In the rows, 128 means zero.
Known rows, with every step that occurs
guge -> seme -> sapo: [142  96 138 122 114 147 145 147 105  69  69 150 201 123 140 101 110 151
  90 101  97 116 114 165 127 168 145 126 128 111 142 180 133 150 154 112
 126 151 131 113 151 162 124 128 129  92 106 167 117 124 157]
tuzis -> deve: [126 121 130 145  95 136 142 186 103  87  74 133 146 130 143 118 116 128
  89 101  84 125 114 132 144 166 139 125 102 118 132 140 161 132 166 137
 115 108 113  95 166 168  80 118 109 116  93 150 132 144 166]
damu -> gibit: [124 126 142 121 103 103 153 134 112  78  94 129 148 135 131 104  94 148
 102  93  75 128 123 146  97 149 172 147  83 133 153 142 171 123 163 126
 103 122 111 100 162 150 107 118 147 137  90 160 122 113 200]
vofi -> sapo -> sanuv: [150 115 130 121  92 144 132 149 112  81  69 117 172 140 111 142 106 130
 116  99  97 130 134 122 129 166 177 114 127 107 115 164 143 172 157 120
  97 114  74 122 165 191 112 155 150 173  89 177 123 119 163]
kavi -> sapo -> sanuv: [126 103 164 124  86 153 150 149 113  60  80 108 147 134  99 124  77 127
 116 101 102 137 119 129 123 167 139  76 119 107 131 146 149 191 159 107
 107 128 137 151 162 192 127 138 163 114  92 164 120 143 167]
tuzis -> deve -> guge -> seme -> sapo: [141 112 142 139 115 122 162 202  98  79  61 145 154 128 150 111 113 133
  91  90  85 134 103 129 135 167 141 131  89 108 141 148 157 151 151 134
 120 111 124  91 175 168  60 116 104 109 109 155 131 143 148]
mizuka -> deve -> tuzis -> gibit -> bifif: [108 138 132 126  89 133 101 199  95  64  52 135 145 128 202 127 108 134
  76 102  83 151 132 136 108 182 149 130  44  92 132 154 137 137 169 118
 102  91 106 109 161 181  28 146 136 108 106 151 124 146 154]
guge -> liko -> sapo -> nomeb: [118 107 135  42 113 161 139 168 113  49  71 127 210 143 129 107  70 131
 101 112  79 131 123 156 120 156 158 137  99 110 137 160 168 175 152  98
 106 146 138 104 155 172 129  92 159 101  84 187 134 111 192]
vofi -> guge -> deve -> degan: [132 103 131 134 125 151 130 136 105  76 101 127 173 158 136 123 129 108
 101 105  73 130 153 118 116 162 166 143  80 139 117 188 156 114 141 132
 130 132  60 108 162 179  76 134 139 161  99 164 134 149 129]
sapu -> deve -> guge -> vofi -> sapo -> sanuv: [148 122 141 139 130 143 160 139  84  61  85 143 177 150 121 110 105 138
 121  92 121 164 112 119 128 219 222 125  91 113 147 140 150 147 158 122
 109 142 130 127 182 163  94 133 182 163 106 162 122 117 155]
degan -> liko -> sapo -> gibit -> tuzis -> deve -> sapu: [ 95 129 141  76  97 132 137 207 116  49  88 127 156 146 156 126  52 156
  98  99  73 138 126 199 113 136 151 149  62 110 147 162 154 167 169 123
  85 142 107 101 149 180  95 110 174 125  81 161 143 128 168]
kavi -> sapo -> gibit -> tuzis -> deve: [104 115 166 112  92 150 150 192 112  39  86 114 128 150 105 135  72 120
 105 100  95 113 127 140  86 174 115  92  79 107 142 132 173 202 162 113
  83 102 122 144 166 168  92 126 142 117  77 150 111 146 165]
sotuza -> gibit -> tuzis -> deve: [117 125 143 116 103 151 152 186 113  59  83 139 116 135 122 133 130 119
  84 102  82 114 126  99  90 160 133 126  82 105 160 140 145 128 181 121
 125 139 109  93 154 152  63 104 160  99 104 127 112 143 183]
nimupit -> deve: [123 106  89 135 102 138 186 136 107  69  94 138 154 129 130 130 140 128
 109 115  73 131 142 146 136 170 160 134  98 114 163 143 167 117 188 133
 113 137 122 119 155 151  89 116 140 114  83 159 109 136 164]
gibit -> bifif: [ 94 102 125 117  77 149 121 123  88  72  84 137 156 143 103 129  89 137
  99 113  91 139 127 126 106 176 158 115  76 127 144 166 149 134 160 144
 114 151 120  97 158 159  91 155 160 110 104 157 133 166 178]
mizuka -> deve -> damu -> gibit: [125 140 134 135  98 150 109 171 112  74  65 146 149 129 194 123  96 131
  84  96  81 146 140 121 113 160 180 136  49 106 135 154 155 127 174 126
 109 110 108 121 156 166  47 132 147 141  99 148 112 135 170]
damu -> gibit -> sapo -> vofi -> guge -> liko -> degan: [125 118 133  73 103 110 146 154 113  39 104 130 163 149 118 102  71 139
 103  87  83 132 137 148  62 145 169 147  56 149 134 154 162 160 156 128
 109 106  97  88 159 159  96 121 152 160  76 170 148 133 191]
degan -> liko: [ 96 116 143 112 104 141 131 154 104  78  85 133 166 124 136 154  85 146
 107 109  71 134 129 192 142 146 166 142 104 121 161 159 141 110 166 129
 113 164 103 121 157 163 125 129 161 135  82 170 135 130 174]
tuzis -> deve -> degan -> liko -> sapo -> gibit: [108 147 147 118  91 127 143 221 103  71  84 126 157 141 156 126  72 133
  84 100  75 136 121 134 133 158 143 144  65 115 133 144 168 154 167 130
 100 120 119  91 166 172  56 116 117 142  91 147 131 138 158]
nimupit -> deve -> tuzis -> gibit -> sotuza: [121 122 104 133 110 119 190 185 104  49  81 119 155 128 158 130 140 123
 101  95  70 142 143 150 113 167 142 147  57 100 160 127 167 122 196 123
 112  91 118 115 163 153  42 127 131  96  90 150 124 133 149]
vofi -> sapo -> deve -> guge -> liko -> degan: [144 109 137  90 113 139 136 173 100  78  70 127 188 147 133 134  75 133
 114  94  82 119 140 110 129 170 189 125 115 106 135 154 164 183 150 115
  91 108  82  96 165 172  60 135 125 183  84 179 125 124 158]
vofi -> guge: [136  99 116 127 111 140 133 125  98  82  99 123 132 139 122 130 132 115
 114 108  72 127 133 109 120 145 164 141 111 137 119 177 148 117 154 141
 126 121  54 111 160 175 116 137 148 152  91 168 136 151 154]
sotuza -> gibit -> bifif: [106 107 142 102  80 154 139 122 106  64  89 156 119 139  96 133 102 129
  90 100  81 131 117 114  91 166 154 118  80 111 165 152 139 134 170 132
 135 170 124  95 137 148  76 114 174 103 104 142 117 137 195]
vofi -> guge -> liko: [132  97 118  94 122 145 120 139 107  67  93 121 166 141 114 146 122 107
 114 109  66 120 136 135 115 141 171 145 102 133 119 174 147 117 148 127
 136 114  66 118 155 177 123 122 150 140  97 183 135 131 159]
gibit -> tuzis -> deve -> guge -> vofi -> sapo -> seme: [134 125 134 124 133 139 151 234  98  67  64 109 165 142 143 134 131 121
  94 106  90 123 137 108  91 169 145 134  80 101 138 156 164 156 172 128
  96  78  84  97 192 168  52 143 145 134 101 145 125 172 153]
nimupit -> deve -> damu: [125 110  99 145 115 157 190 154 113  64  90 141 159 133 138 135 128 119
 105 107  74 134 149 125 138 153 165 142  75 109 154 146 176 113 197 134
 121 128 124 127 150 144  59 119 149 118  88 146 115 140 149]
sapu -> deve -> damu -> gibit: [119 133 140 156 114 146 148 140  90  56  94 157 163 148 137  97  76 140
 100  88 109 148 121 114 120 191 210 129  61 131 148 127 169 118 174 129
 113 140 123 128 169 135  87 123 172 139 104 132 121 116 169]
seme -> sapo -> sanuv: [139 120 136 124  97 152 143 155 106  71  83 112 162 125 125 126 102 159
 129  99 108 140 120 130 143 163 146 137 130 123 121 170 128 190 144 131
 122 156 199 112 158 183 125 134 164 100 104 152 138 134 167]
mizuka -> deve -> sotuza -> gibit: [136 130 142 106  93 147 106 157 107  80  63 151 148 123 189 136 122 128
  91  97  74 156 124 117 121 168 173 122  67  93 141 150 140 126 175 127
 138 131 117 123 152 179  41 137 148 124 103 140 105 130 174]
sotuza -> gibit: [126 115 150 111  99 155 154 125 112  72  91 148 122 132 110 126 120 127
  98  98  78 126 115 111 112 153 156 132 110 104 166 149 143 125 170 118
 133 171 120 103 137 145  91 100 167 111  93 148 114 117 191]
degan -> liko -> sapo: [101 114 142  79  95 141 141 165 101  72  85 148 179 133 149 114  61 154
 103 112  72 145 106 187 137 148 159 136 101 113 153 170 148 140 168 119
 106 168 104 107 151 172 122 112 176 123  79 176 140 125 177]
degan -> deve -> tuzis: [ 83 138 151 132 119 133 148 180 101  79  87 123 153 148 162 109 119 142
  93  89  83 154 148 184 145 170 147 136 100 117 138 157 164 119 155 108
 118 135  99 109 185 168  30 136 169 137  89 147 143 134 143]
sapu -> deve -> degan -> liko -> sapo: [102 142 144 132 100 143 138 151  73  55 102 151 187 149 144 101  61 150
  98 108 103 162 110 115 140 202 206 130  76 125 153 139 153 124 168 119
 101 177 123 116 179 149  94 128 176 147 102 147 118 125 162]
sotuza -> gibit -> tuzis: [115 122 147 108 107 158 153 158 111  56  90 134 124 136 113 134 130 122
  93 106  82 118 133  95  86 156 143 130  91 105 166 149 140 123 177 114
 124 158 109 100 150 145  79 112 180 101 103 135 110 140 187]
sanuv -> sapo: [148 120 130 133  80 150 149 144  82  84  81 158 164 124 130  99 122 125
 104 112  89 149  89 112 140 151 164 147 144 119 137 172 146 147 153 121
 101 162 114 114 167 187 131 127 111 115 121 170 116 140 161]
sapo -> vofi -> guge -> seme: [148  92 124 126  94 150 150 140 120  66  96  91 142 151 110 126 117 116
 109 101  81 132 169 140 118 146 163 136 125 147 106 190 149 162 159 115
 139 115  83 114 143 187 117 125 150 164  81 169 130 155 150]
degan -> deve -> sapo -> vofi -> guge: [ 90 131 146 129 103 150 150 155 105  79 104 138 147 161 147 112 108 129
 101  74  91 165 145 177 133 160 155 131  93 148 120 168 171 153 154 117
 136 137  83 122 173 193  27 131 164 166  82 148 140 136 135]
seme -> sapo -> vofi -> guge -> liko -> degan -> deve: [127 119 133  96 104 158 139 176 108  59 103 117 160 151 132 120  86 150
 117  96  89 142 136 150 136 153 151 156 130 143 105 179 145 184 137 125
 142 136 179 100 162 177 101 102 150 144  77 165 148 145 155]
sapo -> sanuv: [137 118 129 127  93 147 144 138 116  78  79  84 151 128 111 128 111 135
 121  98 102 138 156 128 136 157 160 120 120 122 124 170 131 163 162 121
 114 150 135 123 148 196 132 147 173 116 110 161 133 136 171]
degan -> deve -> guge -> liko -> sapo: [ 93 125 152  88 125 139 157 170  98  75  85 141 171 153 149 101  97 136
 106  85  79 168 125 181 131 165 169 136  90 118 152 161 165 138 141 112
 119 153 113 106 182 169  46 107 168 138  94 174 138 123 150]
deve -> degan: [114 141 156 140 105 146 143 146  89  80  97 107 181 141 134 123  99 131
 102 113  82 146 131  64 138 151 170 156  93 114 139 160 161 113 158 114
 108 157 123 100 171 147  75 150 146 149  99 154 119 147 158]
seme -> sapo -> vofi -> guge -> liko -> degan -> deve -> nimupit: [131 123 145  97 102 154 135 181 107  55 100 115 156 154 139 123  90 152
 121  95  92 141 135 142 141 147 155 159 115 136 106 179 143 184 131 122
 139 133 180 101 163 175  86 107 155 142  81 167 151 143 151]
kavi -> sapo -> deve -> bifif: [116  95 176 122  84 148 146 161 101  69  88 119 153 135 118 125  46 131
 101  99  89 119 129 126 126 179 140  75 105 113 145 135 181 200 165 106
 103 114 135 129 148 180  60 132 149 115  83 143 108 153 155]
damu -> gibit -> tuzis -> deve: [115 138 136 127 106 100 151 195 113  63  86 120 141 139 143 111 105 137
  88  97  80 116 135 134  74 154 147 140  55 135 146 133 174 128 173 128
  94  89 101  91 180 157  78 121 141 125 101 141 121 139 193]
kavi -> sapo -> gibit: [109 107 171 108  90 153 153 150 111  49  91 120 132 147  99 131  65 126
 116  97  92 121 119 148 102 171 132  97  99 106 146 138 170 198 155 109
  90 123 129 150 154 163 112 124 145 124  69 164 113 128 171]

Rows
[144 109 148 126 100 160 140 160 110  59  95 116 156 153 133 128 109 146
 129 100  95 139 133 135 138 157 152 155 110 137 107 183 144 188 126 127
 138 136 177 103 154 175  87 118 156 135  82 158 145 146 146] => seme -> sapo -> vofi -> guge -> deve -> nimupit
[ 93 146 139  92 121 139 145 184  93  78  95 128 160 151 170  69  77 160
  76  91  85 139 150 132 145 157 148 143 108 113 137 166 160 107 166 106
 109 148 107  87 177 157  59 123 142 140  89 167 158 149 158] => liko -> degan -> deve -> tuzis
[105 127 106 135 104 130 180 162 104  64 101 131 170 129 143 151 115 130
 102 117  64 141 149 140 138 161 171 150  71 114 166 143 166 107 190 131
 110 150 123 119 167 152  65 124 142 140  87 154 107 139 152] => nimupit -> deve -> degan -> liko
[127 109 143  91  93 155 152 130 113  47  91 149 133 129  97 127 114 126
 106  92  99 134 120 113  84 161 150 114  83 110 158 154 123 165 167 128
 125 169 116 101 135 162  86 125 185 109  94 143 130 128 184] => sotuza -> gibit -> sapo -> sanuv
[109 126 154 119 120 123 151 201  90  50  69 124 165 133 158 111 111 134
  98  92  88 145 116 130 100 156 127 149  55  95 137 149 149 142 164 111
 101  89 100  97 162 157  42 153 143  97  93 147 154 138 145] => deve -> tuzis -> gibit -> sapo
[136 118 132 124 105 139 121 159  97  75  52 147 156 123 186 117 119 131
  88 102  83 152 132 127 121 180 175 125  72  94 154 167 136 133 157 118
 107 134  93 114 166 176  59 138 136 126 110 173 108 143 155] => mizuka -> deve -> guge -> seme
[130 115 154 129  94 139 131 154 105  76  79  96 153 134 149 128 104 146
 126 100  95 112 163 115 151 163 173 124  95 119 145 154 153 179 149 117
  97 133 139 100 139 169  46 146 150 127 101 145 128 140 158] => sapo -> deve -> nimupit
[133 120 164  95 120 144 149 161 107  71  81 128 157 136 136 137 126 123
 108  93  73 144 125  93 104 141 156 135  73 102 145 145 155 115 179 124
 152 139 120 115 155 159  52 142 170 106 110 120 118 134 176] => deve -> sotuza -> gibit -> tuzis
[143  98 131 134 102 160 143 140 128  62 105  84 145 170 119 127 113 121
 116  96  78 146 176 149 125 140 175 151 105 146 104 188 159 158 144 121
 135 119 102 105 143 191  90 118 161 171  75 165 142 156 139] => sapo -> vofi -> guge -> deve -> sapu
[119 115 121  76 127 146 121 157 101  66 101 139 171 152 135 120  98 117
  99  93  70 127 140 136 117 139 165 145  89 136 116 176 154 118 151 121
 137 120  58 113 161 185  90 118 143 150  97 182 148 133 150] => vofi -> guge -> liko -> degan -> deve -> sapo
[143 129 131 116  77 147 153 151  93  70  88 143 144 134 119 113 107 124
 113 101  90 138 111 134 116 153 157 156 125 122 137 170 153 183 149 122
  85 158 121 124 152 186 129 123 109 122 113 167 114 124 163] => sanuv -> sapo -> gibit
[ 96 103 165 103  78 152 142 147 107  44  89 127 129 151  88 136  51 127
 110  99  95 124 121 150  86 179 131  87  78 112 145 140 169 206 156 121
  90 124 133 145 155 165 101 133 151 119  77 161 116 141 172] => kavi -> sapo -> gibit -> bifif
[110 106 146  77  92 145 141 176 112  66  95 135 176 151 145 120  49 143
  95 105  66 149 136 201 127 148 160 139  82 131 135 185 162 157 163 116
 123 152  96 102 138 191  94 105 182 140  75 171 144 138 155] => degan -> liko -> sapo -> vofi -> guge -> deve -> bifif
[ 96 143 161 128 106 139 135 164  93  75  97 113 185 134 142 148  79 138
 100 113  72 147 135 113 140 145 174 159  83 117 150 160 152 106 162 120
 107 167 115 108 171 153  81 146 154 158  95 158 124 141 157] => deve -> degan -> liko
[128 127 135 155 101 129 134 188 113  76  78 116 141 140 156 117 106 143
  90  90  79 138 114 134 153 132 159 146  84 105 128 137 162 128 160 137
 106 102 118  86 165 176  61 116 121 122  95 148 141 143 155] => tuzis -> deve -> sapu
[149 108 129 112 104 141 129 156  97  93  63 127 178 137 123 137  99 137
 106 101  74 122 126 132 117 156 177 124 143  95 134 172 159 178 161 129
  94  99  36 117 168 162 103 149 134 172  70 174 118 128 170] => vofi -> sapo -> seme
[150 113 125 131  76 147 147 157  86  86  81 142 164 122 139 105 108 127
 111 106  90 136 117 117 142 164 168 134 149 131 136 168 151 189 154 120
  95 153 129 109 154 201 104 128 104 122 123 155 111 145 155] => sanuv -> sapo -> deve
[155  89 114 122 113 135 134 143 111  70  84 127 157 130 127 121 128 125
 104  98  85 118 138 140 113 152 153 128 118 136 110 193 126 154 150 133
 134 120  74 119 152 195 130 135 142 131 111 169 131 141 142] => vofi -> guge -> seme -> sapo -> sanuv
[128 112 134 102  95 107 153 140 112  48 105 130 145 146 116 108  90 137
 110  89  86 138 133 145  64 150 167 142  59 153 135 152 163 164 156 138
 106 105  90  93 161 160  91 133 159 163  74 158 141 138 186] => damu -> gibit -> sapo -> vofi -> guge
[142 110 134 125  95 157 146 155 104  66 100 111 144 143 123 131 105 145
 130 104  92 142 127 125 137 154 149 154 134 142 106 179 145 189 139 133
 138 133 175 102 158 173 113 118 155 140  77 156 139 151 158] => seme -> sapo -> vofi -> guge
[122  97 125  93 106 148 137 142  85  58  79 138 182 126 118 115 100 140
 111 102  93 134 125 137  88 163 151 121  97 112 153 177 144 185 159 147
  98 134  72 103 157 149  96 165 160 118  74 155 144 163 170] => gibit -> sapo -> seme
[139 106 150 105 104 141 146 154 112  85  84 111 156 130 144 137 100 133
 120  86  77 127 158 119 131 163 170 117 103 123 145 144 161 178 172 125
 135 135 143 106 132 177  36 134 149 127 102 118 117 132 168] => sapo -> deve -> sotuza -> gibit
[133 113 125  66 113 137 123 192 110  44  89 119 156 158 131 130 107 109
 110 106  72 115 135 130  94 140 153 146  60 122 110 174 154 158 148 122
 115  93  68 106 152 187  90 114 157 128 100 177 141 132 154] => vofi -> guge -> liko -> sapo -> gibit -> tuzis -> deve -> nimupit
[156 131 154 105 134 155 142 195 123  65  78 121 195 154 129 144 132 126
 105 101 109 113 128 157 102 181 177 148  87  90 122 160 164 169 166 110
  97  75 115 120 159 175  70 136 149 183  74 177 123 111 154] => guge -> vofi -> sapo -> gibit -> tuzis -> deve -> nimupit
[ 99 145 148  93 110 143 133 167  93  78  95 134 156 153 167  71  81 163
  84  90  92 136 143 124 149 149 162 141  98 112 143 166 151 107 157 113
 105 159 112  90 172 154  63 121 138 144  89 177 156 145 161] => liko -> degan -> deve -> nimupit
[131 106 162 107 135 167 144 154 119  69  78 145 202 157 146 118 129 120
  96  93  80 137 145 155 107 173 155 125  62 110 148 166 162 116 154 117
 149 155 121 115 147 167  40 125 152 104 106 136 124 126 150] => guge -> deve -> sotuza -> gibit -> tuzis
[129  88 164 124  91 165 152 150 117  52  96 113 144 160 100 123  80 112
 112 103  87 137 132 143 114 167 143  90 114 127 116 160 168 190 148 106
 126 109 113 143 159 186 103 117 151 150  67 168 124 156 148] => kavi -> sapo -> vofi -> guge -> deve
[ 92 125 151 129 121 134 161 155  94  88  89 137 141 147 149 109 116 138
 107  83  82 167 134 165 136 168 167 136  97 124 156 156 162 123 145 126
 115 157 105 108 190 164  42 126 159 151  91 160 135 139 145] => degan -> deve -> guge
[ 99 129 135  57 126 158 122 173 106  63  88 129 209 150 138 108  73 140
  89  98  78 125 141 170 134 152 169 142 105 114 143 160 153 111 155 101
 126 150 128 106 158 161 103  98 137 121  92 193 142 118 174] => guge -> liko -> degan -> deve
[132  89 133  97 104 159 143 141 103  43  98 132 180 155 114 123 111 118
 121  98  98 152 145 136  90 166 157 127  68 142 116 178 149 176 146 140
 130 124  88 103 154 176  68 158 162 156  72 153 155 167 144] => gibit -> sapo -> vofi -> guge -> deve -> sotuza
[135  85 160 122  87 155 154 151 116  52  91 113 140 150  98 122  80 114
 108 101  87 133 128 139 112 160 142  88 123 124 117 161 161 190 157 103
 125 103 101 144 158 186 116 121 147 147  72 169 118 155 152] => kavi -> sapo -> vofi -> guge -> seme
[161 113 145 112 137 165 146 149 114  87  81 137 219 144 123 130 133 131
 105 107 103 128 109 154 124 182 192 143 131  94 125 169 161 141 168 109
 115 100 112 120 159 172 102 133 153 186  69 188 121 112 162] => guge -> vofi -> sapo
[146  98 140 124 117 138 148 167 116  66  69 140 198 124 152 102  88 151
  90  87  96 108 138 168 116 166 154 125 107 123 142 172 147 180 159 113
 121 130 143 110 140 167  89 123 127 106 109 148 115 121 155] => guge -> seme -> sapo -> deve -> damu -> gibit
[113 128 136 108 113 135 155 203 114  44  79  99 130 150 123 139 107 123
 101  92  92 106 169 145  73 167 128 141  55 116 148 154 163 180 163 123
  81 112 104 112 156 161  74 132 136 117  99 147 120 140 159] => sapo -> gibit -> tuzis -> deve -> guge -> seme
[161 119 147 115 135 162 145 165 115  86  86 119 225 145 133 135 117 131
 107 105 103 123 132 140 127 189 197 139 124 102 122 166 166 168 170 106
 108  96 125 112 156 180  70 139 146 200  74 174 116 118 152] => guge -> vofi -> sapo -> deve -> degan
[122 135 133 126  97 149 108 172 109  62  66 157 157 129 190 122  94 130
  85  96  89 147 135 120 100 165 176 132  36 107 137 155 152 137 171 131
 103 110 102 116 157 165  40 141 150 141  94 147 120 140 166] => mizuka -> deve -> damu -> gibit -> sapo
[119 136 158 128 116 124 149 196  94  55  67  97 164 131 165 118 114 128
  99  82  83 147 127 127 104 153 133 156  62  97 140 137 153 127 171 108
 111  84 108 104 167 157  48 150 136  96  99 150 148 134 154] => deve -> tuzis -> gibit -> sotuza
